Known rows, with every way that one mark hangs from another:
j956{j280{j981{j683}}}: [ 0.54  1.05  0.54 -0.82  2.38 -0.18 -0.23 -0.50 -0.58 -0.07 -1.41 -1.92
  1.72 -1.92 -0.56  0.33 -0.45  2.27  1.22 -0.60  0.25 -0.84  0.52]
j280{j956 j981{j557{j683{j667}}}}: [ 0.53  0.07  2.12 -1.54  0.15 -0.04 -4.26 -0.68 -0.32  0.02 -5.65 -1.11
  0.81 -5.25  0.91  0.17  0.49  1.13  1.90 -2.16 -1.86 -0.74  0.90]
j557{j683{j667 j981{j280}}}: [-0.58  1.00  0.56 -1.01  1.01  1.69  0.51  0.25  1.73 -0.21 -4.29 -1.58
  1.97 -1.20 -1.38  2.26  1.33 -0.20  0.12 -2.05 -0.11  0.09  0.09]
j557{j981}: [-0.99  1.25  0.50 -0.13  1.25 -0.99  0.22 -0.03 -0.74 -0.57  0.91 -0.15
 -0.79  0.14 -1.37  1.54  1.58  0.06  1.28 -1.45 -0.15 -0.03 -0.37]
j557{j683{j667{j258} j981}}: [-0.60  0.59  1.07 -0.66  0.04  3.18  0.59  0.37  0.96 -0.24 -4.01 -0.68
  1.24 -1.29 -1.41  1.76  0.49 -1.84 -0.44 -1.94  0.22 -0.36  1.14]
j981{j280 j557 j683}: [ 0.39  2.14 -0.45 -0.21  0.97 -1.23 -1.37  0.92  2.75  1.47 -2.85 -2.23
 -0.28 -2.25 -2.77 -4.17  0.55  4.02 -0.80 -1.16 -1.42  0.27  3.54]
j683{j667{j258}}: [ 0.31 -1.30  0.35 -1.09 -1.25  1.97  0.65  0.08  0.51  0.38 -2.34  0.00
  0.15 -1.50 -0.56 -0.75 -0.11 -1.64 -0.19 -2.29  0.62 -0.41  2.65]
j981{j280 j557}: [ 1.07  1.09 -1.22  0.33 -0.45 -0.96  0.18  0.06  2.60  0.66 -3.29 -1.24
  0.07 -1.35 -1.13 -1.97 -0.04  3.26 -0.26  0.98 -1.76  0.84  2.85]
j667{j258}: [ 0.48 -0.08  0.78  1.26 -1.96  1.56  0.58  0.31 -0.01  0.40 -0.41  0.02
 -1.36 -1.93 -1.33 -1.26 -0.47 -1.07 -0.74  0.01 -0.20 -0.19  2.79]
j683{j557 j981}: [-0.72  0.67 -0.53 -1.63  2.10  1.02  0.63 -0.08 -0.71  1.45 -2.53 -1.37
  1.86 -0.69  1.75  1.95 -3.00  0.34 -0.39  2.72 -0.13 -0.52 -1.10]
j557{j683{j667{j258}} j981}: [-0.83  1.30  0.66 -0.11  0.45  1.73  0.55  0.54 -0.03 -0.91 -2.40 -0.48
  0.17 -2.47 -3.53  1.30  2.43 -1.79  0.33 -4.44 -0.43  0.13  0.91]
j956{j280}: [ 1.15  0.18 -0.78 -0.02  1.80  0.41  2.41 -0.86  0.23 -0.61 -0.13 -0.81
  2.73  0.12  0.11  0.94 -1.00  0.78  0.53  0.66  0.26 -0.20 -0.68]
j280{j981{j557}}: [ 0.19  0.65  0.30 -0.83 -0.24 -0.62 -2.20 -0.29 -0.11  0.25 -3.98 -0.42
 -0.51 -1.63  0.42 -0.51 -0.44  2.79  1.21  1.15 -1.17 -0.08  2.31]
j683{j557 j667}: [ 0.16 -1.01 -1.89 -2.82  1.01  1.06  0.44 -0.08 -0.55  1.36 -3.71 -1.13
  2.72 -2.19  1.23 -0.35 -2.25 -0.27 -0.45 -1.17 -0.04 -0.16 -0.44]
j258{j667}: [ 0.63 -0.21  0.05 -0.67  3.50 -0.44  0.47  0.35  0.78 -0.51  1.18  0.18
  0.20  2.25  0.75  0.70  1.16  0.29 -0.05 -1.60  0.93  0.03 -0.14]
j280{j981}: [-0.28  0.30  1.12 -0.52 -0.35 -0.53 -2.03 -0.31 -1.18  0.03 -1.89 -0.65
 -0.84 -1.79  0.33  0.66  0.12  1.39  1.28  0.08 -0.14 -0.27  0.84]
j981{j280{j956} j557{j683{j667}}}: [ 1.37  0.66  0.19 -0.40 -0.19  0.03 -1.53 -0.11  2.58  0.32 -5.52 -2.04
  1.71 -4.56 -1.04 -1.34  1.05  1.66  0.30 -2.37 -2.30  0.37  1.56]
j981{j280{j956} j557 j683}: [ 0.90  1.45  1.08 -0.44  1.21 -1.61 -3.11  0.42  2.24  1.65 -2.55 -2.55
 -0.25 -4.35 -1.60 -3.79  0.88  3.21 -0.02 -2.02 -1.88 -0.35  2.51]
j956{j280{j981}}: [ 0.97  0.37  0.08 -0.48  1.60 -0.04  0.88 -1.07 -0.64 -0.59 -1.66 -1.33
  1.95 -1.46  0.35  1.58 -0.93  1.81  1.63  0.89  0.11 -0.47 -0.06]
j683{j557{j981{j280}} j667}: [-0.30  0.28 -1.68 -2.42  1.65 -0.28  0.85 -0.03 -0.38  1.24 -3.35 -2.12
  1.90 -3.00 -0.60  0.56 -0.38  0.76  0.56 -2.38 -0.63  0.14  0.04]
j683{j667 j981{j280}}: [-0.56 -0.39  0.74 -2.40  1.08  0.64  0.62 -0.35  1.77  0.58 -3.51 -1.38
  1.38  0.43  0.61  2.41  0.54  0.38  1.08 -0.70  0.89 -0.48  1.17]
j683{j981}: [-0.90  0.47  1.10 -0.93  1.27  0.65  0.22 -0.21  0.37  0.15 -1.00 -0.28
  0.44  1.62  0.99  2.66 -0.41 -0.11  0.55  1.59  0.54 -0.61 -0.30]

Rows:
[ 0.23 -0.48  1.17 -2.94  1.30  0.33 -0.89 -0.67  2.39  0.89 -5.37 -1.54
  1.81 -1.08  1.61  1.38 -0.06  1.24  1.57 -0.75 -0.55 -0.78  1.75] | j683{j667 j981{j280{j956} j557}}
[-0.64  2.00  2.20 -0.27  1.88 -2.14 -2.04  0.29 -0.08  0.62  0.99 -2.26
 -1.36 -3.47 -2.61 -0.25  2.94  1.08  1.43 -3.86 -0.67 -0.60  0.13] | j557{j981{j280{j956} j683}}
[-0.31  2.41  1.54  1.24  0.97 -0.79 -0.67  0.12  0.16 -0.70 -0.83 -2.09
 -0.17 -4.25 -2.98  1.58  3.31  0.06  1.23 -3.36 -1.71  0.33 -1.09] | j557{j683 j981{j280{j956}}}
[ 1.19  1.17 -1.04  0.48 -1.22  1.22  0.46  0.58  3.17  0.44 -5.91 -1.57
  0.91 -3.55 -2.82 -2.19  0.73  1.94 -0.82 -1.47 -2.00  1.00  4.01] | j981{j280 j557{j683{j667{j258}}}}
[ 0.10  0.23  0.18  0.16 -0.81  2.78  0.40  0.54  0.67 -0.27 -3.29 -0.42
  0.92 -2.61 -2.18 -0.21  0.87 -1.76 -0.91 -3.06 -0.24  0.14  1.41] | j557{j683{j667{j258}}}
[-0.05 -0.61  0.44 -3.32  1.88  0.65 -0.24 -0.62  0.20  1.96 -4.97 -2.88
  2.86 -3.42  2.31  1.99 -1.83  0.22  0.66 -0.42 -0.34 -0.91 -0.58] | j683{j557 j667 j981{j280{j956}}}
[ 0.10 -0.06  2.73 -3.00  1.21 -0.81 -5.61 -0.41 -0.38  1.11 -4.59 -1.63
  0.09 -4.93  0.94 -1.64  0.43  1.90  1.90 -3.22 -0.99 -1.51  1.96] | j280{j956 j981{j557 j683{j667}}}
[-0.73  1.17  2.06 -1.57  2.23 -1.62 -2.02  0.22  0.20  0.60 -0.32 -2.36
 -0.62 -3.45 -2.36 -0.19  3.16  0.70  1.77 -5.39 -0.32 -0.76  0.51] | j557{j981{j280{j956} j683{j667}}}
[-0.13 -0.29  2.51 -3.10  1.70 -0.56 -5.05 -0.30 -2.15  1.77 -3.51 -2.50
  0.59 -6.55  1.29 -0.85 -0.47  0.74  1.46 -3.37 -0.56 -1.70 -0.21] | j280{j956 j981{j683{j557 j667}}}
[ 0.07  1.82 -0.88 -0.37  1.34 -0.80 -0.86  1.05  0.58  2.27 -1.62 -3.34
  0.32 -4.23 -2.16 -3.05 -0.59  2.53 -1.45 -1.20 -0.88  0.13  0.81] | j981{j280 j683{j557}}
[ 0.13  0.41 -0.03 -1.68  0.64  1.23 -1.50  0.91  1.91  1.23 -3.94 -0.59
  0.18 -1.70 -2.00 -4.08 -0.20  1.20 -0.94 -2.98 -0.36 -0.59  4.61] | j981{j557 j683{j667{j258}}}
[ 0.13  0.61  0.60 -1.22  1.58 -0.08 -0.38 -0.43 -0.12  1.95 -2.96 -2.85
  1.59 -3.58  1.86  1.77 -2.21  0.86  0.21  1.88 -0.91 -0.61 -1.15] | j683{j557 j981{j280{j956}}}
[-0.88  1.67  1.11 -0.69  1.05 -0.55 -0.42  0.75  0.68  0.75 -0.77 -1.99
 -1.29 -2.57 -3.96 -0.91  2.75  0.77  0.61 -4.54 -0.01 -0.31  2.67] | j557{j981{j280 j683{j667{j258}}}}
[-0.36  1.51  0.85 -1.32  0.99 -0.76 -3.68  0.40  0.01  0.90 -3.67 -1.16
 -0.79 -2.34 -1.00 -2.05  0.08  3.38  0.65 -0.61 -0.86 -0.52  2.91] | j280{j981{j557 j683}}
[-0.29 -0.09 -0.87 -3.04  1.86  0.97  0.99 -0.18  0.76  1.91 -5.16 -2.55
  2.91 -1.59  1.36  1.74 -2.02  0.85  0.15  0.28 -0.05 -0.32  0.16] | j683{j557 j667 j981{j280}}
[-0.03  1.34  0.12 -0.66  0.78 -0.19  0.26 -0.15  2.37  0.66 -3.58 -1.26
  0.52  0.46  0.30  1.03 -0.44  2.52  0.47  2.33 -0.78  0.05  2.06] | j683{j981{j280 j557}}
[ 0.02  1.11 -0.36 -0.47  1.37 -1.26 -0.21 -0.16 -1.13  1.28 -1.17 -2.35
  0.52 -4.50 -0.27  0.37 -0.58  0.83  0.48 -0.64 -1.53  0.00 -1.19] | j683{j557{j981{j280{j956}}}}
[ 0.60  0.64 -0.82 -0.25 -0.46  2.11 -0.05  0.47  1.94 -0.09 -5.25 -0.13
  1.26 -1.82 -1.64 -1.61 -0.16  0.43 -0.84 -1.42 -1.40  0.42  2.97] | j981{j557{j683{j667{j258}}}}
[ 1.27  1.32 -0.58 -0.24  1.74  0.50  0.69 -0.82  0.40 -0.78 -3.98 -1.37
  2.75 -2.01 -0.45  0.86 -1.03  2.72  1.03  0.86 -1.00 -0.05  0.84] | j956{j280{j981{j557{j683}}}}
[ 0.35  1.03  2.17 -0.12  0.79 -1.43 -2.78  0.45  0.81  1.39 -0.01 -2.79
 -0.66 -4.48 -1.51 -2.23  1.56  1.36  0.24 -3.07 -0.74 -0.65  0.69] | j981{j280{j956} j683}
[ 0.10  1.46  0.24 -0.27 -0.22  0.17 -2.26 -0.03  0.12 -0.16 -4.85 -0.73
  0.17 -2.56 -0.83 -0.29  0.02  2.54  0.63  0.19 -1.62  0.21  1.95] | j280{j981{j557{j683}}}
[ 0.91  1.27 -1.44 -0.14 -0.19  0.40  0.17  0.36  3.14  0.15 -5.70 -1.53
  1.55 -2.55 -2.21 -1.50  0.82  2.40 -0.40 -1.41 -1.93  1.07  2.59] | j981{j280 j557{j683{j667}}}
[ 0.07  0.84  0.20 -1.42 -0.13  0.47 -2.22 -0.10  0.39 -0.12 -5.86 -0.68
  0.74 -2.59 -0.52 -0.15  0.24  2.17  0.94 -0.84 -1.28  0.10  2.07] | j280{j981{j557{j683{j667}}}}
[ 1.34  0.70 -0.58 -0.79  1.67 -0.11  0.62 -1.11  0.20 -0.43 -3.30 -1.14
  2.30 -1.22  0.38  0.64 -1.40  3.02  1.47  1.50 -0.69 -0.25  1.31] | j956{j280{j981{j557}}}
[ 1.43  0.44  0.52  0.20 -0.32 -1.38 -1.48 -0.38  2.04  0.77 -3.04 -1.57
  0.24 -3.39  0.26 -1.78  0.10  2.49  0.60  0.04 -2.27  0.19  1.99] | j981{j280{j956} j557}
[ 0.01 -0.13 -0.59 -2.47  1.72 -0.55 -0.16 -0.33 -0.72  1.34 -3.28 -2.39
  1.88 -4.35  0.18  0.66 -0.34  0.19  1.03 -2.87 -0.93 -0.27 -0.62] | j683{j557{j981{j280{j956}}} j667}
[ 0.81  0.47  0.94 -2.06  1.47 -0.94 -3.01  0.26  2.50  1.64 -4.17 -2.50
  0.80 -4.21 -1.13 -3.60  1.04  2.65  0.37 -3.72 -1.42 -0.62  2.99] | j981{j280{j956} j557 j683{j667}}
[ 0.63  0.69  2.39 -0.49 -0.02 -0.44 -4.28 -0.62 -0.57  0.02 -4.47 -1.17
  0.09 -5.29  0.74 -0.08  0.33  1.57  1.67 -0.74 -2.20 -0.60  0.59] | j280{j956 j981{j557{j683}}}
[-0.27  0.32  3.85 -1.30  0.85 -1.20 -5.29 -0.32 -1.74  0.85 -1.17 -1.77
 -1.09 -5.31  0.43 -0.67  0.92  0.98  1.80 -2.51 -0.49 -1.58  0.03] | j280{j956 j981{j683}}
[-1.11  1.44  0.07 -0.91  1.51  0.77  0.14  0.29 -0.02 -1.17 -2.15 -0.54
  1.05 -1.30 -2.70  2.09  2.81 -1.07  0.97 -4.56 -0.23  0.15 -0.79] | j557{j683{j667} j981}
[-0.38  1.41  1.38 -0.44  1.13 -0.16 -0.67  0.00  0.47 -0.59 -2.47 -2.06
  0.72 -4.15 -2.70  1.85  3.43 -0.48  1.51 -5.32 -1.10  0.11 -0.63] | j557{j683{j667} j981{j280{j956}}}
[-0.28 -0.19 -0.89 -1.89  0.51  1.51  1.10  0.18 -1.12  1.31 -3.23 -1.05
  0.92 -3.41 -0.91 -0.07 -1.39 -1.04 -0.14 -2.24 -0.34 -0.34  1.54] | j683{j557{j981} j667{j258}}
[-0.72  1.89  0.07 -0.24  1.06  0.13  0.55  0.42  0.92 -0.77 -2.67 -1.76
  0.69 -2.48 -3.63  1.61  3.36  0.11  0.86 -4.67 -0.82  0.63  0.08] | j557{j683{j667} j981{j280}}
